Each row comes from the steps of one walk. Every step used is in the known rows, and no mark comes twice. Write the walk behind each row, first mark first.
Known rows:
F > Y > A: [-14   3  -3   8   8   3 -16   7  22  11   2   4  -2  -1   2   7 -15  -4
  -8  18   3   4   4   7 -23 -10  10   1   4   0   2   2  -7]
T > G > R > F > U: [ 12   1  -4   1   4  27  -4  -5 -23   8 -16  -2  -3  -4 -14  -2  -2  -6
  11  -2 -21  -1  23   0  23   2  17  22  -5   4 -14  -9   0]
M > A > U > F > D: [  5  -9   8   6   2   1  -1   5  -2   1  -2  -8 -11   0  13   1   4   4
 -13   3 -11  -4  -3  -3   1   4   2 -12   5  -3  -1  -1  -6]
T > G: [-10   0  -9  11   3  13  -7  -7   2 -10  -4 -10  -3  -1 -11   3 -14  -6
   2  -7   6  -1   4   2   8 -15   7   3  -4   7 -23 -10  -7]
M > A > Y: [-12  -1  -5   1   6  -3  -3  10   6 -16  -1   2  -5  -1   7  -2  -4 -12
  13   7   6   3   4  -1 -12 -18   5 -25   7  -2   2  -6 -24]
S > Y > A > U: [-14   6  -4  -3   8  -3   8   9  18   8   9  -1  -3 -10  13  -2 -12   6
 -13  13  -6   2 -16   6  -9 -18   5 -18  10   1   3   0 -14]
S > Y > A: [-16   9  -8  -3   7   4   2   8  19   0   6  -3  -1 -15   7   6  -9  -5
 -11  14  -1   3  -5  12 -12 -14   3 -11   4   3  -1  -2 -12]
H > U > A: [-14   1  -2   5  13  -3  13  -5  11   8  -1  -3  -9  -1  14  -1  -6 -22
  -3   7  -2  20   4  -4   3  -5  -2 -13 -10 -13   1 -13  -4]
F > Y: [ -6   0  -4   4   2   9 -13   3  12  -3  -7   4  -1  -3   1  -7 -15  -4
  -8   9   2   0  -1   2 -17  -8  11   8   0  -3  -4   1  -5]
G > R: [ -4  10  -3   2   2  12   5  -3  -6  -5  -4   2  -2 -12  -7   1  -5  -7
   4   8  -7   3  23  -4  16  -7  11   3   3   4  -3  -1  -2]
Y > A > U > F > R > E: [ -4  -9   6   2   0  11 -19  12  -2  29   7 -11  -9   2   5   9   7  14
   5  23 -23  -1   5  22  -6   2  -2 -13   2   4  15  11  11]
A > U: [ -6  -3   1   4   2   2  -1  -4   0  -1   0  -2  -3  -2   6  -5 -10   4
   2   5  -6   1  -4   1   3 -14   6  -9  10  -4  -1  -2  -8]
S > Y: [ -8   7  -8  -8   2   9   7   4  11 -14  -4  -2   1 -17   6  -8  -9  -3
 -12   4  -4  -2  -9   8  -5 -14   5  -6   2   1  -5  -4 -10]
G > R > F > Y > A > U > H: [ -9   5   2  -4   6   4   4  10  17  38  -3  -4  -2  -9  11   2 -16   6
 -13  24 -19  20   5 -11  -7   3  14   0  -3  -3   7   1  -9]
U > F > R: [  3  -5   7   8  -1  11  -7   2  -6   1  -5  -2  -8  -3   3  -3   3  -2
   0   8 -21  -3   6  13   1   3   0   3  -2   2   3  -2  13]
E > R > F > Y: [ -2  -5  -3 -13 -10  25 -21   3   6   7 -14  -5  -6  -6  -3  -3  -5  -3
   2   8 -20 -13 -12   4 -19  -1  11   8   4   4  -7   3  -2]
M > A > U: [-12  -8  -1   1   8  -2  -1   4  -3 -12   3   2  -7   1  10  -1 -10   0
   2   3  -7   4   5  -8  -3 -14   6 -16  13  -2   4  -3 -20]
U > A > M: [-10  -6   0   4  -8  -7   3  -1  10  -3  -7 -13  -8  -5   8  -7 -12 -11
  13  10   9  13  -5   3  -4  -9  -6   3   5  -7   6 -11  -7]
T > G > R > F > Y > A > M: [-12  -1 -11   4  -1  10  -4  11  13   8 -11  -6  -6   1 -14   3  -9  -6
   5  11   5  -2   7 -10  -3  -4  15  16   2  11  -6  -5  -8]
D > F > Y > A > M: [-11  -4   1  15   6  -7 -18  10  14 -12  -8   1  -7   6   1  -4 -39  -1
   7  16  23   0  -6  10 -21  -3   8  -1  14   0  12   2 -19]
F > Y > A > U > H: [-15   2   4  11  10  -9  -4   5  31  24   4  -6  -4  -2  17   0 -32   9
 -15  20  -4  17 -11   2 -25 -10   6  -3  -1  -7   3  -2 -14]
A > U > F > R: [  5  -8  11   9  -1   3   0   2  -8   9  -2  -2  -9   2   8 -10   1   7
  -2   6 -28  -4  -6   7   3   2   1  -4   4   1   5   0  12]
E > R > F: [ -4  -5  -2 -14 -12  27 -14  -5  -7   0  -9 -12  -7 -11  -4   4   3  -5
  15   5 -22 -10  -4   9   0  -3   5  -2   6   3  -7  -1  -5]
H > U: [-13  -3  -5   4  13   2   8  -6   3 -16   0   5  -6   0   8   0  -5 -14
   0   4  -1   3   7   0   6 -10   8 -12  -3  -8  -1  -9 -10]
M > A: [-13  -5  -5   0   6   7  -7   4  -2 -19   0   1  -6  -4   3   6  -8  -8
   3   4  -2   6  17  -3  -6 -12   5  -9   8  -1   1  -4 -19]
M > A > U > H: [-13  -7   1   3   9  -7   5   1   5  -7   3  -9  -7  -4  18  -1 -23   5
  -3   6  -9  18   2  -7  -7 -13   2 -15   3  -8   3  -7 -26]
M > A > U > F > R > G: [ -2 -20   2   0   2  -3  -2  11 -10  13   1 -12 -18   2  -2  -3  11  11
  -3   7 -35   1   3  -4   2   9   3  -9  15   6  22  -3  -1]
S > Y > A > U > F: [-13   6   1  -2   3  -6  14   7  21  16   6  -6  -9 -13  20  -6   1   7
 -20  17 -14  -5 -27   7 -13  -8  -6 -20   6   4   0  -1  -1]
D > F: [ -3   1   0   9   8  10 -12  -5 -11 -17  -9  -3  -5  -4  -1  -3 -28  -3
   5   2   9   4   8  11   6  -1   7 -11   2  -1  -1  -1 -13]
T > G > R > F: [ -4   3 -12  -4  -1  26   1  -4 -11   4 -13 -10  -3  -9 -16   3   2  -8
   3  -3  -9   1  21  -9  26  -1  14   7  -7  11 -20  -8   0]

Which walk is each row?
[  8  -8   7   8  -5  -3  -2  -2   0   1 -10  -6  -9   0  10 -13 -16  -9
  21  11  -4  11  -3  12  -7  -4  -6  16   6 -14  12 -12  -5] => F > U > A > M
[-14  -6   1  10  -8  -9  -8  10  27  -1  -5  -4 -11   2  11  -5  -5  -2
  -1  27   6  -8 -19   6 -31  -3  -3   6   9   1   6  -1  -1] => U > F > Y > A > M
[  9  -2   7   8   5   6  -7  -8  -3   0  -8  -5  -3  -7  12  -5 -25  -2
   6  10 -15  13   6  17  -4  -4   3  16  -5 -16   2 -11 -11] => F > U > H
[  3 -12   0   0  -4   9  -7   1  -6  14  -6 -15 -14  -6 -10   2  12   4
  -1  10 -30  -1   4  11   7  13   3   6   4   8  14  -4  15] => U > F > R > G
[-17  -5  -3   8  -1  -5  -4   2  11 -13   3  -5  -6  -3   3   7 -12  -5
  17  19   9   1   1  11  -8 -15   2  -2  16   0   8  -5 -15] => Y > A > M
[ -3   2  -6 -13  -3  24   3   0 -13   4 -11  -2  -1 -15  -5   3   8  -7
   5  11 -16   5  23  -4  19   1  14   1   0   2  -1  -2  -1] => G > R > F
[ -7  -5  -7  -8 -11  14 -12  -6  -1   4  -4 -20 -13 -10 -19   8   0   0
  14   5 -20 -10  -7   8   4  -2   4   2  16  10   3  -3  -7] => E > R > G
[ 14   2   4  -6   2  20   1  -3 -16  14 -14  -5  -2 -14   6  -3 -10  -4
   7  13 -31  17  22   7  14  10  11  18  -8 -11   4  -8  -5] => G > R > F > U > H
[ -6  10  -8  10   4  14   5  -6  -6  -5  -5  -6  -3  -6 -19   3  -9  -8
   1  -6   0  -1  19  -8  21 -10  12  10  -3  12 -23  -8  -5] => T > G > R
[-16  -5  -3   9  -1  -7 -11   9  26  -5  -1   1  -5   2   3   0 -19  -4
   6  21  12  -2  -7   6 -27 -13   7   6  12  -1   9  -1 -12] => F > Y > A > M
[ -5 -11   5   6   2  -3  -5   7   1  36   6 -15 -18   0  -5   8  10  13
  -1  19 -32   2  -3   9   3  10   2  -7  15   9  22   0   9] => Y > A > U > F > R > G
[ 14  -2   7  14  10  11 -18  -5 -22 -11 -12   6  -5   4   0  -9 -32  -2
  11   2  -3   1  10  21   4   4   9   4   6  -8   6  -2 -11] => D > F > U
[  8  -8  -1  -7  -3  26 -14   0  -6   6 -11 -12  -2 -12   1  11   4  -4
  -2   5  -8   3  11  11  14   6  16   1  -4  -6  -5  -2  -3] => R > F > D
[ 11 -10   1  -7   0  24 -15  -1 -17   4 -12   1  -1  -5   6  -5   2  -4
  12  10 -22   1  10  15   1   3  11   9   2 -10   4  -5  -3] => R > F > U
[  0   1   0  10   8   8 -19   3   3 -10 -12   2  -3   1  -1 -11 -35  -2
  -7   5  11   1   0   5 -12   0  12  -2  -1  -2   0   2 -10] => D > F > Y
[  9   0   7   7   1   6  -6  -5  -3  18  -7  -3  -6  -3   9  -6 -13 -10
   7   8 -14  15   7  12  -4  -1  -3  11  -2 -13   6  -9   0] => F > U > A
[-10  -2  -3   6   8  -2   6   1  18  -3  -7   7  -8   5  15 -13   1 -11
 -18  13  -7  -6 -12  -6 -17   2   4  -4  -9  -8  -4  -5   5] => H > U > F > Y
[  3 -10   1  -3  -5  23 -23   6 -11   8  -6 -11  -6  -4  -2   3  10   4
   6  14 -19  -4  12  25  -1   7  -2  -1  -7   3   6   6  15] => U > F > R > E
[  5  -3   3   9   7   4   8  -5   5  -3  -4  -4 -10  -1  11   4   9 -13
 -14   5  -6  -4  -3   4  10   9   4  -6 -10  -9  -8  -8   5] => H > U > F > D
[ -4 -14  -3   3   8   1   7   1  -2   8  -3  -7 -17   3  -4   0  15  -5
  -4   9 -30   0   3   4  11  15   4  -5   0   0  18 -10  11] => H > U > F > R > G
[-13   0   5   8   0  -6   0  -1   9  17   6  -6 -12  -4  14   3   3   4
  -4  20 -11  -1 -11   5  -8  -6  -5 -16   8   0   2  -1   2] => Y > A > U > F
[-14   1   2  10   9  -4  -9   8  21  19   5   5  -4   3   8   0 -19   5
  -8  18  -2   4  -8   1 -22 -12  10  -5   9  -2   5   3  -9] => F > Y > A > U
[-17   2   4  10   8  -8   2  -3  16  18  10 -13  -6  -7  16   8 -25   6
  -3  18  -7  19  -3   7  -6 -12   1 -13   2  -7   3  -5 -17] => Y > A > U > H
[ -8   5  -1  -5   5  10  -1  13   9  34  -3   6  -4  -5   2   1  -2   3
  -7  23 -18   7   9 -11  -4   0  18  -2   7   4   9   6  -2] => G > R > F > Y > A > U
[-15  -9  -2   5   4 -14  18  -3  13  -9  -4  -5 -10   3  15  -7  -8 -21
  10   8   7  13  -6  -5   0  -8  -4  -7   0 -14   9 -15  -9] => H > U > A > M
[ 11   2  -6   0   1  31  -3  -3 -11  12 -13 -14  -2  -8 -19  13   2  -7
  -4  -8  -7   1  23  -3  34   6  21  12 -10  10 -22  -7   0] => T > G > R > F > D
[ -3  -3   4   6  -3  -1  -3   4  15  11  -7   0  -7   1  13 -18  -5   7
 -17  13 -12  -8 -22  -5 -20  -2   1  -2   1  -2  -4   2   8] => A > U > F > Y
[  0 -18   3  -5   1  11 -17  15 -13   5   0  -5 -10   4   7   1   8  13
   3  11 -25  -3  10   9  -7   3  -2 -16   3   4  15   9   2] => M > A > U > F > R > E
[-15   0   2   7   7  -3  -3   0   9  12   9  -1  -7  -1   6   8 -11   4
   4  16  -4   6   1   4  -5 -15   6 -15  12   0   4   0 -11] => Y > A > U
[-13  -6   0  -2   6   2  -8   8  24  34  -2 -10  -4  -6  19   1 -20   7
 -12  24 -12  20 -10   0 -21  -2  10  -6  -4  -9   6  -1 -12] => R > F > Y > A > U > H
[ 12  -6   3 -10 -10  31 -20  -4  -8   7 -10 -17  -7 -10  -8  13   2  -3
   7   1 -19 -11  -3  14   9   6  10   5   4   1 -10   0  -2] => E > R > F > D
[-13   5  -3   6  11 -14  16   0  20  13  -1   0  -8   1  15  -7  -2 -26
   5   7   5  17  -9  -3  -3 -11  -2 -29 -11 -14   3 -14 -10] => H > U > A > Y
[ 10 -16   4  -5  -9   8  -5   1  -6   9 -17  -9  -7  -3  12 -12  -4 -10
  21  15 -13  12  -2  10  -3   4  -2  13   4 -15  14 -12  -3] => R > F > U > A > M
